What can hang from each mark
kire: gilar razu
dudaf: gipu
tesa: dudaf gilar kavek
pumo: dudaf gilar razu
gilar: pumo tesa
razu: kire pumo
kavek: kire

Each row was made from one small tree. The marks that hang from a mark follow it in brackets, in alphabetical order. Every link used is in the known rows. Write each row's tree.
Known rows
kavek(kire(gilar(pumo) razu)): [  5  38  28  16 -14 -19  -4  -4 -14  -8   8 -14  32  31   8  15   8  12
 -21   8 -27  30]
pumo(dudaf(gipu) gilar(tesa) razu): [ 21  38 -22  21 -10 -16   9  28  40 -29  45  19 -20  11  28 -35  -2  56
  30 -22 -41  51]
pumo(razu): [  2  17  10   1  -4 -15  29  24  14 -14  16  11  -5   4 -26 -14 -17  24
   9   6  -8  31]
gilar(tesa(dudaf)): [-12 -10  -8  15  -3  12   5 -24  25 -13 -14 -38  11  19  11   9  10  19
 -10   2  13  27]
gilar(pumo tesa(dudaf(gipu) kavek)): [-11 -11  -8  25 -32  23 -18 -11  30 -10  18 -38 -16  12  39  31  20  47
 -19  -5 -20  12]
razu(pumo): [-13   2  -4   0 -10  29  22  23 -22  -8   2  -6   9  -1 -16  24 -16 -30
 -25  -1  46  23]
razu(kire(gilar)): [ -9  13   0  16  -1   3 -14  30   4 -11  -7 -34  21   4 -11  10  -7   0
  -2  16  21  19]
razu(pumo(dudaf(gipu))): [  3  16 -16   9 -15  36  16  25 -15 -20   7  -3  -9  -1  12  24 -19 -24
  -9   2  37  34]
kire(gilar(tesa(dudaf)) razu(pumo)): [-22   6   7  26 -15   5 -19 -27   6 -14 -15 -47  49  61  16  11   8   2
 -18 -28 -26  18]
kire(gilar(pumo(razu) tesa(kavek))): [-11  14  -7  15 -19  -7   0  30  32 -22  17 -20   7  24  17   4  31  41
  -2 -13 -46  17]
tesa(kavek): [ -1 -25  25   3 -13  17   0  20  11  -9   9  12  -5   5   0  31  12 -14
 -39   8   9  14]
tesa(kavek(kire)): [ -6 -13  26   2 -15  14  -6  11  -5  -9  -1  17  12   2   1  25  14 -19
 -43  20  12  22]
gilar(pumo(dudaf)): [ 33  24 -23   7  -5  -6  15  27   7 -13  45   2 -35 -12  22  32   4  27
  -7  -4  -1  30]
razu(kire pumo(gilar)): [-20   8 -22   9  -9  23 -15  31 -24   1  11 -12  29 -20 -22  10 -23 -29
 -22 -13  58  20]
tesa(dudaf gilar kavek): [ -6 -53  38  -7   6  30 -61 -46   3  -2   6   8  28  12 -22  16  35 -11
 -34   3  -6  -9]
pumo(dudaf(gipu) razu): [ 24  35  -8  13  -9  -6  20  29  22 -28  24  17 -31   3  14 -14 -21  37
  30  11 -24  47]
tesa(dudaf(gipu) kavek): [ -5 -29  43  14 -31  36 -42 -21   5   6  13   2  -5  19  15  25  18   2
 -18   8 -13  -2]
gilar(pumo): [ 16  15   1   8 -12  -2  19  27   4  -3  41 -10 -26  -5   4  33  -2  26
 -16   2   2  21]
gilar(pumo(dudaf razu)): [ 27  33 -28   4  -7 -20  18  31  14 -16  49  13 -34 -15  12   9  -4  43
   9  -9 -20  33]
tesa(dudaf): [  6  -8  18   4  -5   9 -17 -29  -6  10  11  -4   7  11  -7  10  13   0
  -5   1  10  12]
kire(gilar(tesa(dudaf kavek)) razu): [-12  -6  25  29 -15  -6 -29 -30  28 -16  -9 -38  37  67  26  14  22  17
 -23 -20 -50  14]
razu(pumo(dudaf)): [  4  11 -27   1  -4  24  15  22 -18 -17   5   5   2 -10   2  22 -11 -30
 -17  -7  42  33]

Which tree is each row?
[-15  13 -21  21  -8   4 -26  12  13  -9  -3 -49  20   4   5  10   3  24
  -1   6   9  16] -> razu(kire(gilar(pumo tesa(dudaf))))
[-12  -9  48  14 -36  29 -54 -26 -11   6   0   4  23  25  19  13  36  -3
 -16  15 -26   1] -> tesa(dudaf(gipu) kavek(kire(gilar)))
[-11  15 -35  19 -13  36 -10  30 -18 -20  -9 -26   7 -21   6  21 -39 -25
  -8  12  60  32] -> razu(kire pumo(dudaf(gipu)))
[ 20  33 -39  10  -7 -18   7  32  13 -15  42   2 -26 -25  10   6 -14  41
   9  -5 -10  32] -> gilar(pumo(dudaf razu(kire)))
[ -3  19 -34  19 -14  28 -21  34 -18  -9  18 -10  12 -20   6   9 -27 -19
  -7 -10  48  31] -> razu(kire pumo(dudaf(gipu) gilar))
[ 11  27  -7  32  -9 -22  -4  -1  32 -24  18 -41  12  52  42  21  11  43
 -12 -25 -53  31] -> kire(gilar(pumo(dudaf) tesa) razu)
[-18 -29  -3  14 -13  20 -15 -22  28 -14 -14 -24  12  17  18  18  21  10
 -27  -2   4  19] -> gilar(tesa(dudaf kavek))
[-11 -39  40 -10   4  26 -67 -56 -14   1  -5  13  46   8 -19  11  40 -16
 -37  16  -2  -1] -> tesa(dudaf gilar kavek(kire))
[-10 -39  49  -2   4  17 -71 -68 -11   0  -6   8  51  23 -16  14  30 -14
 -43   9 -15   0] -> tesa(dudaf gilar kavek(kire(razu)))
[  8   4  14  -5  15  -1   2   6  10 -16  32  -5   0   0 -31   6  -3  32
  -7   8  -8  19] -> tesa(gilar(pumo(razu)))
[  1   5  20  18  -9   1   4  -4  -8  -2  21  -7  20  32  -4  22 -24 -14
 -36 -26   5  27] -> kire(razu(pumo(gilar)))
[-28   5 -35  15  -9  22 -12  24 -11  -8   0 -30  34 -16 -12   8 -22 -19
 -22 -14  59  25] -> razu(kire pumo(gilar(tesa)))
[  1  15 -28  14 -16  27   8  24  -3 -19  22  -2   0   3  21  11  -5  -7
 -11 -20  24  37] -> razu(pumo(dudaf(gipu) gilar(tesa)))
[ -9  16  25  21 -13   2  -5   3  -8 -11   2 -25  38  53   2  19  -5 -12
 -22 -20 -21  17] -> kire(gilar razu(pumo))
[  3   2   7  -1  15  -2  -6   7  11 -16  27 -12   6  -6 -32   6  -9  31
  -6  12  -1  18] -> tesa(gilar(pumo(razu(kire))))
[  8  34 -44  13   5 -21  -3  30  27 -34   1  -2   4  -7   8 -24  -9  31
  27  -1 -13  44] -> pumo(dudaf razu(kire(gilar(tesa))))
[ 10  28 -56  15  -6 -17  24  21  39 -33  24 -19 -27  -6  31   3   0  64
   6 -11 -20  44] -> gilar(pumo(dudaf razu) tesa)
[  0  30  35  14  -7 -14  -2  -9 -14  -8  -6 -11  43  37   3   9   4   0
 -20  13 -17  33] -> kavek(kire(gilar razu))
[ -9  22 -12  14 -15 -11  -8   6  24 -12  17 -29  12  26  13  -6  32  50
  15 -17 -47  14] -> kire(gilar(pumo(razu) tesa(dudaf)))
[-17 -12   3  18 -12   8   8  -7  26 -26 -23 -27  18  23  19  22   4  10
 -42  10   6  36] -> gilar(tesa(kavek(kire(razu))))
[  0  19  -6   8  -2 -26  19  23  32 -12  37  12   7  11 -11 -34   4  44
   8 -26 -25  36] -> pumo(gilar(tesa) razu)
[-39  10 -33  16 -12  27 -13  28 -10 -18 -28 -50  43  -1  -8  11 -14 -22
 -13   0  46  20] -> razu(kire(gilar(tesa)) pumo)
[  8   8   2  16  -5   3   7  -8  -7 -16   4 -11  12  26  10  29 -28 -16
 -31 -14  10  35] -> kire(razu(pumo(dudaf)))
